Each row was made from one small tree. The marks that hang from a mark follow it in brackets, in alphabetical order. Every link used is in the known rows. Write each row's tree.
Known rows
G[H[N S[F]]]: [ 5.09  4.24  2.09  0.09 -2.09  3.14 -0.41  2.21 -3.48  1.77  2.78  4.81
  2.28 -1.96  2.25 -1.85  2.14]
E[P[N]]: [ 3.40  5.90 -1.39  1.82 -4.27  3.75 -0.28  3.28  2.48  1.03  2.54  3.57
  6.67 -2.12  2.18 -2.02  2.83]
S[F]: [ 3.06 -0.12 -2.42 -0.75 -2.05  0.57 -0.56 -1.51 -6.22 -0.34  2.86  3.20
  0.66 -2.38  0.26 -3.45  2.13]
H[M N[P[E]] S[F]]: [ 5.74  4.12 -0.57  2.82  0.17 -3.27  1.76  1.19  1.07  1.02  3.11  5.70
  3.66 -3.66  6.37  1.35  3.89]
F[S[H[M N[P]]]]: [ 6.58  1.00  3.38  3.28 -2.32  4.96  0.59  4.30 -0.03 -3.99  3.14  4.75
  0.48 -2.62  3.40 -1.17  4.86]
P[E N[H]]: [ 1.14  3.69  2.75 -3.00 -4.93  3.29  0.20  4.28  2.62 -4.28  0.65  3.96
  5.50 -3.60  5.25 -1.56 -2.21]
H[M S]: [ 5.83 -0.89  1.34  1.86 -1.53  0.00 -0.01  2.16 -0.41  4.58  4.43  4.12
  0.33 -0.81  5.97  0.35  4.26]
M[H[N[P] S]]: [ 4.01  5.50  2.66  0.55 -3.38  3.76  2.18  4.16  3.94  0.43  2.95  3.55
  2.38 -1.19  6.01 -0.41  4.38]
H[M S[F]]: [ 6.14 -1.40 -0.64  0.75 -0.75 -2.25 -0.25 -0.86 -4.16  3.26  4.49  4.65
  0.63 -0.83  3.85 -0.85  4.46]
M[H[N[P]]]: [ 2.90  3.94  0.44  0.28 -2.58  6.59  0.87  3.31  3.61 -2.00  1.81  3.22
  1.34 -2.45  3.85 -1.34  3.42]
E[P[N[H]]]: [ 2.75  4.00 -0.65 -0.15 -5.05  5.25 -0.51  5.44  3.66 -2.74  1.85  3.50
  6.18 -1.87  1.58 -1.97  2.21]
G[H[M N[P] S[F]]]: [ 6.27  3.26  0.84  1.98  0.39  3.66 -0.59  2.22  0.44  1.58  3.13  5.52
  1.77 -2.31  3.53  0.49  4.47]
N[P]: [ 2.06  2.68 -0.92  1.11 -2.23  3.74  0.70  2.39  1.08  0.20  2.88  2.25
  0.80 -3.18  2.85 -0.91  3.38]
S[F H[M N[P[E]]]]: [ 5.35  0.41 -1.43  1.46  1.10  2.34  0.74  0.57 -0.18 -6.26  2.76  5.38
  1.89 -5.10  3.74 -0.93  2.98]
G[H]: [ 2.71  1.59  1.79 -0.76 -1.04  7.27 -2.32  3.26 -1.74  0.86  2.94  2.96
 -0.37 -2.32  2.16 -2.48  0.24]
F[S[H]]: [ 4.53  0.39  4.79  0.29 -3.57  3.81 -0.06  3.62 -4.67 -3.33  3.90  3.04
 -0.13 -1.42  2.43 -3.95  2.07]
P[E N[H[M S]]]: [ 3.58  2.43  4.16 -1.77 -3.84  0.72  0.42  4.48  3.96 -1.53  1.92  5.22
  5.59 -2.25  8.02  0.41 -0.33]
S[F H[M N]]: [ 6.69 -2.82 -1.67  1.23 -0.59  4.07 -0.12 -0.58 -3.58 -4.71  2.63  5.57
  0.49 -3.54  1.31 -2.10  4.27]

Which tree is each row?
[ 2.31  6.13 -0.20  2.25 -2.17  2.09  1.80  3.75  3.07 -1.06  1.42  3.58
  3.23 -5.37  5.04  0.08  1.39]	H[N[P[E]]]
[ 6.67  2.52 -1.37  3.29 -1.27 -0.86  1.54  0.65  0.24  1.77  3.08  5.51
  2.61 -2.51  3.90  1.05  6.60]	H[M N[P] S[F]]
[ 5.28  2.56 -1.15  0.09 -3.33  1.33 -0.50  3.34  1.99 -1.25  3.04  5.02
  6.48 -0.61  2.38 -1.10  4.16]	E[P[N[H[M S[F]]]]]
[ 4.81  3.11  1.45 -1.03 -3.00  1.31  1.15  1.08 -2.02  0.01  2.93  4.25
  2.26 -0.57  3.74 -2.44  3.29]	M[H[N S[F]]]
[ 5.73  2.58  4.17  2.90 -1.11  2.76  0.87  4.82  0.87 -4.81  3.15  4.82
  1.52 -3.70  5.56 -0.97  2.49]	F[S[H[M N[P[E]]]]]
[ 4.50  6.16  1.51  2.95 -4.30  1.30  2.95  3.84  2.47  2.44  2.67  3.78
  3.34 -2.74  5.07  0.89  5.08]	H[N[P] S]
[ 6.39 -2.13  0.57  2.29 -1.43  6.43  0.21  2.53  0.58 -3.35  2.61  5.03
  0.01 -3.64  3.69 -0.75  4.03]	S[H[M N]]
[ 4.30  4.85  0.96 -0.33 -2.62  1.78  1.79  1.69  0.60 -0.70  2.97  4.01
  2.72 -1.09  4.01 -1.45  4.60]	M[H[N[P] S[F]]]
[ 5.03  3.65  4.16  2.40 -4.13  4.96  1.49  4.63 -1.18 -4.61  2.73  3.72
  1.56 -2.81  2.52 -2.31  3.82]	F[S[H[N[P]]]]
[ 4.46 -1.42 -0.32 -0.79 -1.21  0.93  0.48  2.50  0.88 -2.35  3.54  3.97
  0.58 -1.24  3.42  0.26  4.98]	N[H[M S[F]] P]
[ 4.13  1.79 -1.44  0.71 -3.36  5.44 -1.25  5.07  4.68 -2.12  2.16  4.31
  5.34 -1.73  2.37 -0.89  3.21]	E[P[N[H[M]]]]
[ 3.14  7.03  3.40  0.07 -2.07  1.50  2.35  4.80  4.63 -0.10  2.90  3.60
  3.32 -2.18  8.10 -0.20  1.94]	M[H[N[P[E]] S]]
[ 5.36  3.53  0.17  1.25 -4.08 -1.47  1.90  0.52 -4.09  2.04  2.66  4.69
  3.38 -2.18  2.67 -1.44  3.98]	H[N S[F]]
[ 0.26  2.17  0.89 -1.82 -1.68  2.91  0.61  5.65  3.55 -5.03  2.08  2.30
  1.34 -4.03  4.75 -0.65 -0.31]	N[H P[E]]
[ 3.51  2.47  2.29 -2.97 -6.61  1.96  0.68  1.57 -1.14 -2.23  1.54  4.56
  5.56 -0.95  2.52 -1.95  2.16]	P[N[H[S[F]]]]
[ 5.03 -0.10 -0.88  0.12 -2.56  4.01  0.88 -0.19 -4.69 -5.46  2.28  4.54
  1.45 -3.67  0.41 -3.41  3.08]	S[F H[N]]
[ 4.14 -0.81  1.40  0.03 -1.93  2.85  0.64  5.10  4.17 -1.17  3.44  3.50
  0.22 -1.30  5.26  1.41  4.83]	N[H[M S] P]
[ 7.25  0.56 -0.81  2.48 -1.87 -1.38  0.79 -0.01 -2.64  2.61  3.06  5.88
  2.30 -1.93  3.69  0.01  5.28]	H[M N S[F]]
[ 2.39  4.55  3.37 -3.53 -4.87 -1.00  0.96  2.56 -0.21 -3.04  1.62  4.64
  6.75 -2.35  5.44 -1.71 -1.20]	P[E N[H[S[F]]]]
[ 5.91 -0.46  0.10  2.99 -0.99  7.02  0.91  3.18  3.15 -4.11  2.56  4.76
  0.53 -4.19  3.99  0.23  5.18]	S[H[M N[P]]]
[ 6.95  1.26  1.21  3.48 -2.73  0.78  1.04  2.85  0.99  3.99  3.00  5.31
  1.86 -2.03  5.71  1.22  5.11]	H[M N S]
[ 6.35  3.11  0.57  4.27 -2.06  1.33  1.84  3.40  3.88  3.14  3.02  4.96
  2.22 -2.60  6.05  2.33  6.35]	H[M N[P] S]
[ 4.15  2.20  0.86  1.82 -2.93  7.00  1.91  3.55  1.98 -4.65  2.25  3.62
  1.61 -4.30  3.02 -1.10  4.05]	S[H[N[P]]]
